What can hang from each mark:
mafufi: tesudop
bive: sufusa vero
tesudop: mafufi sakam sufusa
bafi: sakam
sakam: bafi tesudop
sufusa: bive tesudop
buza: mafufi

Each row was made from one small tree. The marks that hang from a mark follow it in brackets, in alphabetical order. Every link used is in the known rows. Write each row's tree.
Known rows:
bafi{sakam{tesudop{mafufi sufusa{bive{vero}}}}}: 0.32,1.25,1.31,-0.02,-0.64,-0.49,0.52,2.32,0.75,0.79,-1.14,2.04,-1.38,2.86,1.64,-0.07,-0.25,-2.07
bafi{sakam{tesudop}}: 0.49,1.69,1.67,1.40,-1.82,0.90,0.45,2.40,0.88,0.41,-0.69,-0.86,-0.96,2.29,1.73,0.53,-0.66,0.43
tesudop{mafufi sakam{bafi} sufusa{bive{vero}}}: 1.02,1.27,-0.14,-2.56,-0.53,1.01,-0.05,3.29,0.33,1.18,-0.41,4.65,-1.27,5.10,0.00,-2.09,0.13,-5.21
sakam{tesudop{mafufi}}: -0.36,-1.05,0.64,-1.38,-1.76,-1.49,0.06,-0.18,2.11,1.14,-2.06,-0.43,-0.25,2.09,-0.23,-2.00,0.55,-1.08
sakam{bafi tesudop{sufusa}}: 0.45,1.34,0.81,-1.94,-1.87,-0.06,-1.07,2.59,4.91,-1.21,-1.83,-0.45,0.05,3.07,-1.55,1.12,1.47,-2.73
bive{sufusa vero}: -1.38,-1.55,0.42,-1.53,2.40,-0.97,1.21,0.99,-0.73,0.16,-1.19,1.50,-1.81,1.18,0.99,3.57,-0.15,-2.59
buza{mafufi}: -1.14,-0.86,2.18,-0.85,0.71,-0.57,-0.47,-0.56,0.28,0.40,-0.63,0.50,-1.27,0.61,-0.82,-0.93,0.49,-0.89
sakam{bafi tesudop{mafufi sufusa{bive}}}: 0.06,1.56,0.54,-3.21,-2.36,-0.89,0.32,2.58,3.70,-0.15,-2.25,0.99,0.25,3.31,-1.22,-2.29,1.74,-3.12
sufusa{bive tesudop}: -3.40,1.43,2.07,0.54,-2.34,-0.13,0.21,1.89,-1.65,1.77,0.08,-1.82,2.08,0.22,-0.50,-2.95,1.46,4.07
sufusa{tesudop}: -2.39,-0.03,1.14,0.27,-2.22,0.73,-0.72,0.51,-0.51,1.21,-0.68,-1.47,0.70,1.42,-1.63,-0.99,0.77,2.91
mafufi{tesudop{sakam{bafi} sufusa{bive}}}: 1.13,3.51,0.78,-0.06,-1.44,2.67,-2.46,3.77,2.15,0.29,-0.32,2.30,0.17,3.34,-1.71,1.33,-0.41,-2.96
buza{mafufi{tesudop{sakam{bafi} sufusa{bive{vero}}}}}: -0.92,1.06,3.21,-1.06,0.04,1.07,-2.83,2.50,2.00,0.86,-1.66,3.10,-1.40,3.88,-1.68,0.66,0.32,-3.97
buza{mafufi{tesudop{sakam}}}: -0.49,0.22,2.86,0.12,-0.54,1.49,-2.58,0.82,1.12,1.41,-1.14,1.30,-1.44,3.02,-1.58,0.06,-0.59,-1.84
bive{sufusa{tesudop{mafufi sakam}} vero}: -2.41,-1.80,0.96,-1.85,-0.20,0.54,0.66,1.85,-1.83,2.40,-1.58,1.69,-2.25,4.73,-0.14,0.98,-0.33,-1.58
tesudop{mafufi sakam{bafi} sufusa{bive}}: 1.90,2.38,-0.67,-2.47,-1.13,1.56,0.32,3.18,0.36,0.92,0.60,3.75,-0.87,4.28,-0.68,-2.68,-0.09,-4.17
sakam{bafi tesudop{mafufi sufusa{bive{vero}}}}: -0.58,0.69,0.95,-3.28,-1.82,-1.31,-0.08,2.72,3.69,0.08,-3.00,1.70,-0.09,3.92,-0.71,-1.82,2.00,-3.88
bafi{sakam{tesudop{sufusa}}}: 1.22,2.02,1.09,1.09,-0.84,0.53,-0.17,2.12,1.83,-0.19,0.01,0.31,-1.16,2.13,0.82,2.23,-0.67,-0.93

Write each row's tree:
-2.44,2.83,2.54,0.25,-4.12,2.30,-0.06,4.67,-1.28,2.22,0.03,-1.64,1.37,3.67,-0.25,-3.69,1.16,2.91	sufusa{bive tesudop{sakam{bafi}}}
-2.26,2.01,1.63,-1.20,-4.50,2.03,0.60,3.82,-1.72,2.88,-0.79,-0.05,0.63,4.57,-0.63,-5.97,1.02,1.70	sufusa{bive tesudop{mafufi sakam{bafi}}}
2.29,2.24,-0.30,-0.89,-0.58,2.59,-1.30,3.11,1.90,-0.34,1.07,2.03,-1.10,4.07,-1.03,1.69,-0.49,-3.62	tesudop{sakam{bafi} sufusa}
1.78,1.31,-0.63,-1.16,0.24,0.46,0.03,1.42,-0.52,1.73,1.83,3.54,-0.80,2.62,-0.04,-1.70,-0.78,-3.39	tesudop{mafufi sakam sufusa{bive}}
0.80,2.21,0.88,0.23,-2.64,3.54,-2.35,3.18,1.70,0.60,-1.69,1.09,-0.38,4.24,-1.36,0.40,-0.83,-1.96	mafufi{tesudop{sakam{bafi}}}
1.78,2.54,0.26,-0.19,-1.38,3.17,-3.08,2.89,2.88,-0.13,-0.77,2.51,-0.59,4.06,-2.45,2.59,-0.85,-3.65	mafufi{tesudop{sakam{bafi} sufusa}}
0.60,1.13,0.94,0.27,-2.22,0.58,0.98,1.74,0.48,0.92,-1.38,0.40,-1.57,3.03,1.42,-1.33,-0.79,-0.47	bafi{sakam{tesudop{mafufi}}}
-0.27,1.25,2.87,-0.08,0.45,0.79,-2.76,1.24,1.39,1.16,-0.09,2.28,-1.05,2.19,-1.87,0.78,-0.24,-2.65	buza{mafufi{tesudop{sakam sufusa{bive}}}}
-0.30,0.23,0.55,-2.95,-3.60,-0.02,0.43,2.03,3.25,0.11,-3.50,-0.26,-0.42,4.29,-0.87,-3.27,1.34,-2.10	sakam{bafi tesudop{mafufi}}
2.62,1.24,-1.51,-2.74,-1.05,2.24,-0.42,2.11,1.34,0.50,0.07,4.02,-1.99,5.30,-1.57,-1.18,-0.71,-5.12	tesudop{mafufi sakam{bafi} sufusa}
-3.28,0.64,2.24,-1.37,-3.65,1.34,0.09,3.99,-1.83,3.12,-2.05,1.13,0.19,5.57,0.17,-5.16,1.34,0.46	sufusa{bive{vero} tesudop{mafufi sakam{bafi}}}
-0.71,-0.62,0.93,-1.67,0.00,-2.71,-0.45,0.48,2.52,1.09,-1.44,1.50,0.01,1.72,-0.06,-0.56,1.13,-2.90	sakam{tesudop{mafufi sufusa{bive{vero}}}}
0.42,2.63,1.20,-0.13,-0.89,2.22,-2.74,3.91,2.13,0.47,-1.12,3.01,-0.07,3.93,-1.24,1.90,-0.18,-3.71	mafufi{tesudop{sakam{bafi} sufusa{bive{vero}}}}
-0.50,0.81,2.98,-0.65,-1.43,2.17,-2.43,1.92,1.67,0.94,-1.90,1.41,-1.63,4.02,-1.89,-0.61,-0.20,-2.39	buza{mafufi{tesudop{sakam{bafi}}}}
0.61,-0.72,-0.07,-1.67,-0.49,-1.86,-0.74,-0.45,3.28,0.44,-1.16,1.01,-0.52,1.89,-1.35,0.09,0.49,-2.83	sakam{tesudop{mafufi sufusa}}
-2.58,-1.11,1.69,-0.71,0.09,0.81,0.18,2.50,-1.41,1.87,-0.92,0.46,-1.69,3.94,0.24,2.76,-0.23,-0.69	bive{sufusa{tesudop{sakam}} vero}
2.59,0.14,-1.45,-1.40,0.38,1.08,-0.75,0.36,0.40,1.23,1.26,3.81,-1.83,3.60,-1.03,-0.16,-1.33,-4.29	tesudop{mafufi sakam sufusa}
-3.29,-1.55,1.23,-1.24,0.60,-0.38,0.55,1.39,-1.14,1.02,-1.74,0.38,-1.19,2.27,-0.31,2.72,0.42,-0.23	bive{sufusa{tesudop} vero}
-1.23,0.54,0.65,-1.47,-4.42,2.80,-0.26,2.49,-0.69,2.33,-1.55,0.31,-0.64,5.75,-1.78,-4.04,0.26,0.54	sufusa{tesudop{mafufi sakam{bafi}}}
0.98,0.23,-0.16,-1.26,0.94,-0.03,-0.38,1.52,-0.58,2.02,0.89,4.50,-1.16,3.37,0.57,-1.04,-0.49,-4.34	tesudop{mafufi sakam sufusa{bive{vero}}}
0.93,2.13,0.86,0.10,-1.18,-0.05,0.89,2.22,0.84,0.64,-0.37,1.38,-1.09,2.25,1.07,-0.53,-0.50,-1.28	bafi{sakam{tesudop{mafufi sufusa{bive}}}}
